What can hang from each mark
kefitat: selav
siven: ferok gagu pevuvu selav vulini
rebag: vupa
vupa: deme gagu rebag
selav: kefitat
ferok: siven
pevuvu: siven
vulini: siven
gagu: siven vupa

Every row comes from one small tree of marks. The marks that hang from a mark follow it in brackets, in alphabetical order. Every link used is in the known rows. Which tree was each row made from?
Known rows
vulini(siven(gagu(vupa))): 21.9  13.1  -22.9  -22.9  6.3  9.6  -30.4  11.6  32.8  4.4  14.3  17.7  -9.6  -0.1  7.5  -25.5  -5.6  -7.5  -2.9  -7.0  32.1  -5.4  -1.9  -9.6
rebag(vupa(deme gagu)): -15.3  10.3  1.6  -19.8  22.3  16.7  -23.2  -5.0  1.3  1.5  -10.3  23.0  23.6  16.1  -23.7  -6.5  7.2  -12.8  -18.5  -7.3  18.4  -28.0  5.5  4.6
siven(gagu selav(kefitat) vulini): -19.1  -8.8  -26.7  -13.8  12.1  1.7  17.3  4.8  26.4  -7.5  -1.5  27.8  -13.7  10.6  -5.2  -13.0  19.2  14.9  21.6  -0.7  28.6  29.6  -10.1  15.0
rebag(vupa(deme)): 1.1  9.9  -4.4  -26.4  21.0  16.2  -30.2  1.9  -0.9  9.4  -5.6  16.3  17.7  19.4  -12.2  -4.9  6.1  -3.8  -23.7  -11.4  16.4  -21.2  1.0  -4.2
kefitat(selav): -5.8  -13.2  -7.5  -21.5  19.5  5.3  -2.8  4.2  5.5  10.0  -12.9  -2.7  -11.3  5.3  -15.3  0.7  6.5  17.6  -3.9  2.7  11.8  -7.1  -17.2  1.4
gagu(siven vupa): 18.1  0.9  -10.7  -20.4  6.5  -3.1  -40.4  9.9  29.9  14.6  -13.7  -2.8  4.8  5.7  9.8  -14.7  -8.0  -7.3  -18.4  -11.9  17.1  -18.4  8.4  -19.8
ferok(siven): 21.1  5.0  -11.7  -20.0  1.7  8.6  -18.1  -1.1  9.1  -4.9  -7.3  -8.6  5.7  4.6  9.3  1.1  2.3  13.3  -0.2  -1.9  14.1  -13.5  -18.6  -3.1
gagu(siven vupa(deme rebag)): 11.0  12.1  -0.5  -22.8  19.4  3.6  -41.7  7.8  19.7  8.6  -29.2  0.5  42.0  8.0  -0.9  -13.7  -14.0  -25.9  -30.6  -18.9  24.0  -18.2  23.2  -13.2
siven(ferok gagu(vupa(deme rebag)) pevuvu selav): -7.5  3.7  -22.9  -19.1  56.3  -11.1  6.9  10.3  29.8  -5.0  6.4  35.9  21.2  21.0  7.4  -25.7  -1.1  -5.4  7.3  -21.4  49.8  5.2  0.6  11.3
pevuvu(siven): -5.1  11.6  -6.5  -11.8  3.7  -0.2  -7.0  3.8  -1.4  -0.7  8.9  3.2  7.1  -7.1  8.4  -6.0  5.1  2.3  -1.2  -3.2  16.5  -12.2  -15.4  -4.5
vupa(gagu(siven(vulini)) rebag): -25.6  15.2  1.6  -12.5  4.1  -6.4  4.8  12.3  13.9  -16.9  -24.5  12.5  16.3  -1.6  -10.1  -5.8  -5.0  -23.1  -2.7  0.0  38.2  -13.5  10.1  2.0
selav(kefitat): 1.9  -13.2  -8.8  -13.3  -2.3  11.2  -15.2  -5.0  6.7  6.9  -12.2  -1.6  7.0  1.4  -2.8  3.9  13.8  12.6  -5.4  -6.9  -0.4  -0.5  -0.2  4.8
pevuvu(siven(ferok)): -17.9  10.0  -4.9  -12.7  10.6  -16.5  -0.3  3.2  6.1  -8.3  18.6  6.5  10.4  -1.6  16.8  -2.6  11.6  5.4  9.0  -5.5  25.0  -18.6  -21.7  6.8
pevuvu(siven(ferok gagu(vupa) selav(kefitat) vulini)): -23.8  -1.1  -30.2  -12.1  19.6  -25.2  12.2  2.5  41.6  -13.2  14.9  39.9  -1.2  10.8  22.9  -21.0  17.0  0.7  34.8  -12.6  45.1  31.2  -14.2  16.6
gagu(siven(pevuvu vulini) vupa(deme)): 8.6  23.7  -21.4  -30.8  28.2  -8.9  -33.3  19.7  19.0  11.1  -11.7  14.4  6.9  19.6  14.3  -27.3  -3.1  -4.5  -9.9  -20.4  36.2  -9.2  6.7  -17.4
siven(ferok gagu(vupa(deme)) pevuvu selav): -4.3  2.8  -29.6  -22.5  54.4  -13.1  -3.9  8.6  33.8  3.8  16.4  32.3  4.9  25.5  10.5  -28.7  8.1  10.7  13.0  -19.2  42.7  0.1  -10.8  6.5
pevuvu(siven(ferok gagu(vupa(rebag)) selav(kefitat) vulini)): -27.9  -0.2  -24.0  -8.1  21.0  -22.0  21.9  4.3  37.5  -22.4  6.6  44.7  15.3  6.5  19.0  -18.6  7.5  -16.8  29.8  -16.3  52.4  37.4  -2.3  19.5
vulini(siven(ferok gagu(vupa(rebag)) pevuvu selav(kefitat))): 10.1  -3.4  -28.1  -15.5  26.8  -15.6  -1.8  8.0  36.4  -1.8  4.4  43.9  4.8  10.2  12.2  -28.1  4.7  -13.9  21.1  -27.6  46.4  23.9  -2.6  18.2
vulini(siven(ferok gagu(vupa(deme)) pevuvu selav)): 6.7  17.0  -28.6  -29.1  46.1  -16.9  -17.8  13.8  31.6  6.9  21.8  37.0  0.2  22.5  10.4  -37.2  8.1  2.7  14.6  -22.3  48.5  -1.8  -17.7  9.5
vupa(gagu(siven(ferok pevuvu vulini))): -26.1  15.4  -12.4  -16.7  20.5  -29.4  8.2  14.6  19.8  -12.5  -0.1  20.5  -5.8  10.9  9.1  -15.0  10.0  0.0  20.2  -6.7  45.9  -21.1  -11.7  6.8
pevuvu(siven(gagu)): -3.8  15.4  -17.0  -9.1  7.9  8.2  2.6  4.3  13.9  -9.3  21.1  10.9  3.3  -8.8  6.1  -14.1  1.4  -2.9  9.7  -0.7  29.5  -6.7  -16.1  -3.6

Write each row's tree
-9.5  -0.6  -1.6  -8.7  29.2  -2.3  -7.8  -5.3  7.8  5.5  -41.6  16.9  40.5  11.8  -22.3  -17.6  6.9  -20.5  -2.7  -24.9  21.0  0.4  7.1  17.7 -> vupa(deme gagu(siven(pevuvu selav(kefitat))) rebag)
13.3  1.8  -24.7  -17.4  16.3  7.2  0.5  0.0  27.7  -8.7  2.2  8.8  -4.7  8.1  1.5  -12.7  4.5  13.8  17.7  -0.6  29.0  5.7  -28.5  5.0 -> ferok(siven(gagu selav))
12.9  9.4  -18.2  -22.8  18.1  -11.2  -8.6  15.9  1.1  13.2  6.1  19.4  -21.2  7.2  -0.2  -23.0  10.8  12.5  3.9  -11.7  25.6  -1.3  -26.5  5.0 -> vulini(siven(pevuvu selav))
9.7  7.6  -33.4  -24.2  33.8  -22.5  -7.1  16.6  37.6  3.3  26.5  38.9  -20.6  14.0  17.7  -36.3  6.1  3.3  21.4  -17.7  50.3  3.4  -21.7  6.2 -> vulini(siven(ferok gagu(vupa) pevuvu selav))
12.4  1.5  -41.1  -17.9  18.8  -0.2  13.7  0.7  26.8  -13.0  -2.5  26.6  -14.7  15.6  11.7  -19.1  14.6  17.4  36.2  -11.2  37.9  35.8  -25.9  13.3 -> ferok(siven(gagu pevuvu selav(kefitat) vulini))
19.4  10.4  -45.1  -23.6  30.6  -7.1  4.0  12.3  37.2  -9.4  7.6  32.6  -22.3  18.4  22.8  -30.3  -2.1  11.3  26.9  -10.8  52.2  26.0  -20.3  -4.0 -> ferok(siven(gagu(vupa) pevuvu selav vulini))
-41.2  19.2  -4.0  -18.4  43.6  -32.8  16.4  13.8  14.0  -13.3  -17.7  31.8  25.6  19.8  -7.6  -18.8  10.1  -12.7  14.7  -14.5  53.4  -9.1  -5.4  21.0 -> vupa(deme gagu(siven(ferok pevuvu selav vulini)) rebag)
-5.3  14.9  -32.6  -18.2  21.1  3.4  17.3  20.0  16.8  -11.8  17.8  26.1  -23.0  6.9  7.7  -19.1  4.7  13.6  16.3  0.2  45.4  6.1  -12.1  -4.3 -> siven(gagu pevuvu vulini)
-22.3  0.4  -15.2  -11.4  3.8  -13.0  10.7  2.1  4.3  -3.7  -4.6  20.7  -2.1  3.2  5.0  -8.9  22.1  8.8  17.3  -7.2  21.7  25.0  -18.6  13.4 -> pevuvu(siven(selav(kefitat) vulini))
-29.2  9.8  -21.9  -19.4  16.7  -10.6  18.1  14.6  28.0  -21.3  22.7  22.5  -11.6  9.8  11.0  -6.2  13.6  15.1  22.7  5.3  46.1  -3.4  -13.6  8.8 -> siven(ferok gagu vulini)
17.5  14.8  -30.6  -23.6  23.8  -12.3  -17.2  15.1  34.6  -0.3  29.3  31.4  -13.6  8.5  22.6  -30.3  0.2  -0.6  14.8  -16.5  47.7  -7.9  -11.5  -2.2 -> vulini(siven(ferok gagu(vupa) pevuvu))
-2.5  -7.8  -27.3  -21.7  25.4  -37.4  -10.1  11.8  37.6  7.0  -12.7  29.0  -9.2  24.7  23.2  -23.9  14.7  4.3  18.3  -24.9  36.8  19.1  -6.5  5.7 -> gagu(siven(ferok pevuvu selav(kefitat) vulini) vupa)
-1.7  -6.8  -33.9  -17.7  42.5  -18.1  5.8  11.9  40.0  0.1  20.6  33.8  -16.4  18.0  17.7  -28.4  5.4  11.8  19.9  -14.9  43.8  5.8  -15.3  5.3 -> siven(ferok gagu(vupa) pevuvu selav)
25.9  -6.6  -36.1  -13.6  19.5  6.5  2.3  -6.6  25.7  -3.0  -4.5  17.3  -4.3  11.3  7.2  -17.3  10.6  15.9  27.4  -15.3  23.9  24.8  -26.1  11.6 -> ferok(siven(gagu pevuvu selav(kefitat)))
-33.2  -2.7  -9.7  -8.0  23.3  -33.0  22.9  6.5  22.3  -14.9  -25.2  33.6  13.1  12.9  -1.3  -13.5  14.9  -13.8  25.6  -17.8  43.4  11.7  -2.6  26.9 -> vupa(gagu(siven(ferok pevuvu selav(kefitat) vulini)) rebag)
-27.5  29.4  -16.5  -17.9  31.1  -12.1  5.4  10.5  26.1  -25.1  16.7  33.7  34.5  7.9  19.1  -17.7  -2.4  -21.3  12.3  -12.5  60.0  3.2  5.4  6.1 -> pevuvu(siven(ferok gagu(vupa(deme rebag)) vulini))
2.6  6.5  -2.6  -21.4  22.9  11.5  -26.1  5.0  9.3  4.6  -17.8  7.3  36.7  8.2  -1.2  -6.9  -8.2  -13.6  -27.7  -13.5  20.7  -12.1  21.3  -5.0 -> gagu(vupa(deme rebag))
-18.4  11.6  -34.7  -27.1  53.3  -21.3  8.4  17.1  33.8  -6.2  18.7  42.3  -5.6  29.3  15.4  -30.1  10.8  13.7  22.1  -15.0  56.5  11.6  -11.7  8.7 -> siven(ferok gagu(vupa(deme)) pevuvu selav vulini)
-6.0  -13.3  -3.9  -10.7  8.1  -2.1  -22.2  -10.3  22.7  10.4  -31.6  25.5  9.3  15.2  -23.5  -14.0  11.9  -21.1  -3.0  -16.6  14.0  -2.9  -0.2  9.9 -> rebag(vupa(gagu(siven(selav(kefitat)))))
-0.9  6.7  -20.2  -24.0  11.8  -9.1  3.8  7.3  13.4  -10.5  -8.0  10.6  -12.2  13.3  9.0  -4.7  11.6  20.9  15.5  1.3  29.4  10.5  -28.4  6.2 -> ferok(siven(selav vulini))
24.3  -1.7  -30.2  -20.2  20.5  4.7  -14.1  -0.2  41.1  -3.3  0.6  14.4  -4.2  11.2  12.2  -20.0  -5.0  6.0  11.4  -7.5  32.5  11.6  -16.4  -2.7 -> ferok(siven(gagu(vupa) selav))
12.9  8.3  -12.8  -21.9  41.4  -10.8  -24.7  13.7  17.4  15.6  -27.6  15.7  27.3  18.2  0.5  -28.4  -10.4  -19.1  -18.4  -27.8  32.8  -2.0  9.2  -7.8 -> gagu(siven(pevuvu selav) vupa(deme rebag))
20.1  -0.1  -40.9  -15.8  24.3  -0.5  10.1  3.7  36.6  -15.9  -13.9  36.7  2.3  15.0  18.9  -22.9  -3.3  -6.8  25.6  -21.3  48.8  46.2  -2.9  8.2 -> ferok(siven(gagu(vupa(rebag)) pevuvu selav(kefitat) vulini))
-24.6  20.7  -20.9  -12.8  19.0  -17.2  16.7  15.3  31.7  -29.1  21.6  36.5  12.8  0.1  25.9  -15.9  -5.6  -20.6  19.3  -8.3  62.1  9.2  0.5  3.5 -> pevuvu(siven(ferok gagu(vupa(rebag)) vulini))
0.5  13.0  -22.9  -25.9  23.8  -32.4  -15.0  21.9  31.8  -0.1  3.1  20.2  -10.7  19.2  30.5  -22.1  1.7  0.1  8.2  -17.2  45.6  -9.3  -2.8  -10.1 -> gagu(siven(ferok pevuvu vulini) vupa)
